What can hang from each mark:
K_261: K_18 K_251 K_273
K_396: K_251 K_261
K_374: K_18 K_273
K_251: K_18 K_271 K_273 K_396
K_273: K_251 K_261

Every row comes from one small tree of marks. The marks that hang from a mark follow it in brackets, in the order of their numbers. Every link used is in the known rows. Which tree was each row made from?
Known rows:
K_374[K_18 K_273[K_261]]: [ 2.32 -1.17 -1.08  0.57  1.38  0.26  0.58  0.41  0.94  0.04  0.93 -0.89
 -1.17 -0.25 -0.85 -0.43  1.59  1.13 -1.18  0.91]
K_396[K_251[K_273[K_261]]]: [ 1.88 -1.56 -0.69 -2.56  0.97  0.15  1.14 -1.07  0.03  0.54 -0.64  0.22
 -1.11  0.84 -0.20 -0.17  0.11  0.23 -2.79  0.98]
K_261[K_251 K_273]: [ 0.92 -0.62  0.10  0.38  0.46 -0.62  0.38  0.99  0.44  0.04 -0.64 -0.80
  0.70  0.61 -0.04  0.04  0.04  1.58  0.11 -0.06]
K_251[K_18 K_271 K_273 K_396[K_261]]: [ 2.19 -7.05 -1.84 -1.61  1.87 -1.17  0.80  1.71  1.01 -1.52  0.46  2.14
 -2.35  1.20 -0.17 -1.08  2.04 -0.93 -0.93 -0.01]
K_396[K_251[K_271] K_261]: [ 2.85 -0.47 -0.47 -1.32  0.11  1.18  0.52 -0.30 -0.91 -1.17 -0.48  2.34
 -0.58  1.06  1.20 -0.03  0.56 -0.61 -0.72 -0.20]
K_396[K_251 K_261]: [ 2.30  1.10  0.11 -1.56 -0.11  0.89  1.43 -1.13 -0.12 -1.22 -1.04  1.18
 -0.33  0.48  1.28  0.06  0.04  0.21 -2.28  0.45]
K_273[K_251 K_261]: [ 1.16 -1.20 -0.14 -1.29  0.43  0.92 -0.70 -0.59  0.51  2.70 -1.19 -1.93
 -0.68 -0.60  0.48  0.38 -0.06 -0.03 -0.18  1.19]
K_273[K_251[K_18 K_271]]: [ 1.10 -4.09  0.52 -0.58  1.16  0.87 -0.83  1.67 -0.93  2.18  0.34 -0.83
 -1.78  0.58  0.65 -0.78  0.28 -1.11  0.85 -1.34]
K_251[K_18 K_273]: [ 0.46 -3.94 -0.01 -1.00  1.43 -0.42  1.29  0.86  0.07  0.10  1.10 -0.17
 -1.49  0.28 -0.54 -0.66  0.45  0.00 -1.45 -0.61]
K_374[K_18 K_273[K_251[K_271] K_261]]: [ 2.70 -3.29 -1.19  0.03  1.86  0.85 -1.00  1.08 -0.02  2.11  0.92 -0.76
 -2.01 -0.34 -0.54 -0.85  1.64  0.08  0.13  0.53]
K_261[K_251[K_18] K_273]: [ 1.71 -2.51  0.69  0.37  1.14 -0.27  1.15  1.99  0.44  0.11 -0.28 -1.63
 -0.17  1.22  0.28 -0.24  0.25  1.35 -0.33 -1.11]
K_261[K_18 K_251]: [ 1.43 -0.75  1.01  1.02  0.55  0.82  1.45  1.64  0.46  0.04 -0.84 -0.76
  1.25  1.95  1.37  0.11 -0.14  1.52  0.26 -0.56]
K_251[K_18 K_273 K_396]: [ 0.05 -5.42 -0.79 -1.17  2.02 -1.85  1.04  1.49  1.12 -0.65  0.35  0.16
 -2.20  0.99 -0.94 -1.36  0.92 -0.62 -2.09  0.06]
K_251[K_271 K_396[K_261]]: [ 1.84 -3.19 -2.04 -0.69  0.34 -0.70 -0.33  0.75  0.95 -1.73 -0.58  2.41
 -0.85  1.03  0.39 -0.36  1.60 -0.99  0.52  0.54]
K_396[K_261[K_18 K_251[K_271] K_273]]: [ 4.10 -2.14 -0.23  0.13  0.52  0.52  0.65  1.95  1.09 -0.27 -0.85  0.45
  1.60  2.75  1.38  0.62  1.43  2.06  1.36 -0.35]
K_251[K_273 K_396[K_261]]: [ 0.90 -3.56 -1.82 -1.66  1.14 -1.64  1.06 -0.08  1.68 -1.84 -0.41  1.88
 -1.24 -0.12 -0.54 -0.57  1.18  0.04 -1.97  1.61]
K_396[K_251[K_271]]: [ 1.25 -0.43 -0.05 -0.77  0.20  0.69 -0.27  0.29 -1.51 -0.11  0.03  1.60
 -0.76  1.67  0.56 -0.51  0.13 -0.96 -0.22 -0.87]
K_374[K_18]: [ 0.40 -0.26  0.49  0.92  0.63  0.75  0.75  1.04  0.04 -0.32  0.75 -0.67
 -0.10  0.59  0.07 -0.53  0.44  0.33 -0.38 -0.45]
K_396[K_251]: [ 0.74  1.09  0.70 -0.89  0.19  0.49  0.66 -0.47 -0.83 -0.23 -0.49  0.44
 -0.56  0.91  0.53 -0.48 -0.59 -0.21 -1.92 -0.14]
K_374[K_18 K_273[K_251[K_271 K_396[K_261]]]]: [ 2.59 -4.13 -1.66 -0.07  2.18 -0.56 -0.49  1.60  0.81 -0.44  0.36  1.22
 -2.66 -0.27 -0.43 -1.68  2.16 -0.39 -0.87  1.17]

Which tree is each row?
[ 1.53 -6.12 -1.58 -1.97  1.99 -1.33  1.06  0.94  1.99  0.11 -0.27 -0.53
 -2.22  1.17 -0.65 -0.69  1.44 -0.42 -2.08  0.85] | K_251[K_18 K_273[K_261] K_396]
[ 3.52 -4.77 -2.01  0.60  1.87 -0.74  0.06  2.24  1.71 -0.38 -0.80  0.66
 -0.91  2.83  0.09 -0.66  2.13  0.96  0.53  0.74] | K_374[K_273[K_261[K_18 K_251[K_271 K_396]]]]
[ 2.70 -1.33 -0.33 -0.82  1.42  0.43 -0.40  0.25  1.49  2.87 -0.68 -1.88
 -0.83  0.27  0.11  0.09  0.88  1.36 -0.76  1.49] | K_374[K_273[K_251 K_261[K_18]]]
[ 3.07 -4.98 -1.09 -0.96  1.84  0.41 -0.98  1.09 -0.09  2.48  0.52 -0.97
 -2.85 -0.23 -0.32 -0.69  1.42 -0.39  0.08  0.17] | K_374[K_273[K_251[K_18 K_271] K_261]]
[ 0.37 -2.45 -0.51  0.41  2.36 -1.20 -0.34  1.48  0.98  0.56  0.37 -0.72
 -2.53 -0.49 -1.07 -1.91  1.08  0.07 -2.04  1.23] | K_374[K_18 K_273[K_251[K_396]]]
[ 2.16 -4.85 -1.19 -1.17  2.29 -1.06 -0.35  0.98  1.73  1.70 -0.70 -1.77
 -3.41 -0.33 -0.54 -1.16  1.38 -0.16 -2.10  1.49] | K_374[K_273[K_251[K_18 K_396] K_261]]
[ 0.98 -5.53 -0.61 -0.82  1.47 -0.24  0.33  1.69 -0.67  0.15  1.70  0.95
 -1.65  1.06 -0.61 -0.83  0.97 -0.76  0.15 -1.27] | K_251[K_18 K_271 K_273]
[ 1.39 -2.55 -0.42  0.75  1.89  0.36 -0.99  1.73 -0.88  1.34  1.61  0.01
 -2.09 -0.45 -0.85 -1.52  1.13 -0.16  0.28 -0.05] | K_374[K_18 K_273[K_251[K_271]]]
[ 1.00 -2.30  0.26  0.85  1.12 -0.46  1.11  2.18  1.46 -0.74 -1.45 -0.35
  0.45  2.73  1.02 -0.60  0.41  0.91 -0.34  0.11] | K_261[K_18 K_251[K_396]]
[ 0.86 -2.72 -1.09 -1.58  1.03 -0.49 -0.91  0.12  1.57  1.96 -1.85 -1.57
 -1.33  0.04  0.16 -0.30  0.45 -0.58 -0.96  1.83] | K_273[K_251[K_396] K_261]
[ 0.67 -3.86 -1.19  0.70  0.95 -0.89 -0.31  2.08 -0.02 -1.13 -0.69  1.53
 -0.77  1.78  0.20 -0.95  0.61 -0.62  1.06 -0.36] | K_261[K_251[K_271 K_396]]
[ 0.73 -3.84  0.19 -1.27  1.82 -1.61 -0.72  1.91  1.59  1.84 -0.82 -2.22
 -1.71  1.00 -0.35 -1.13  0.73 -0.20 -1.32  0.39] | K_261[K_273[K_251[K_18 K_396]]]
[ 2.83  1.26  0.05 -2.03  0.08 -0.01  0.83 -0.78  0.67 -0.91 -1.09  0.44
  0.10  0.85  0.54  0.34  0.50  0.99 -2.15  0.85] | K_396[K_251 K_261[K_273]]
[ 1.00 -1.88  0.49 -1.06  1.42 -1.43 -0.95  1.78  2.32  2.25 -1.43 -2.01
  0.23  2.18 -0.02 -0.47  0.87  0.76 -0.61  1.11] | K_261[K_18 K_273[K_251[K_396]]]
[ 2.87 -0.79 -0.80 -0.10  0.91  0.04  0.35  0.28  1.73  0.86 -0.20 -0.92
 -0.21  1.06 -0.17  0.35  1.51  1.59 -0.52  1.08] | K_374[K_273[K_261[K_18]]]
[ 2.11 -1.29  0.50 -1.11  0.69  1.36 -0.25  0.24  1.39  3.35 -1.42 -2.57
  0.33  1.12  1.28  0.54  0.38  0.81 -0.11  0.99] | K_273[K_251 K_261[K_18]]
[ 0.97 -2.15 -0.67 -1.42  0.75 -0.45 -0.08 -0.13  1.34  0.19 -1.65  0.09
 -1.27 -0.56  0.67 -0.47  0.51 -0.38 -1.27  1.77] | K_273[K_251[K_396[K_261]]]
[ 3.13 -5.18 -0.73 -2.51  1.72  0.62  0.95  0.71 -0.57  0.72  0.47  0.52
 -2.22  2.15  0.15 -0.58  0.90 -0.70 -1.89 -0.69] | K_396[K_251[K_18 K_271 K_273[K_261]]]
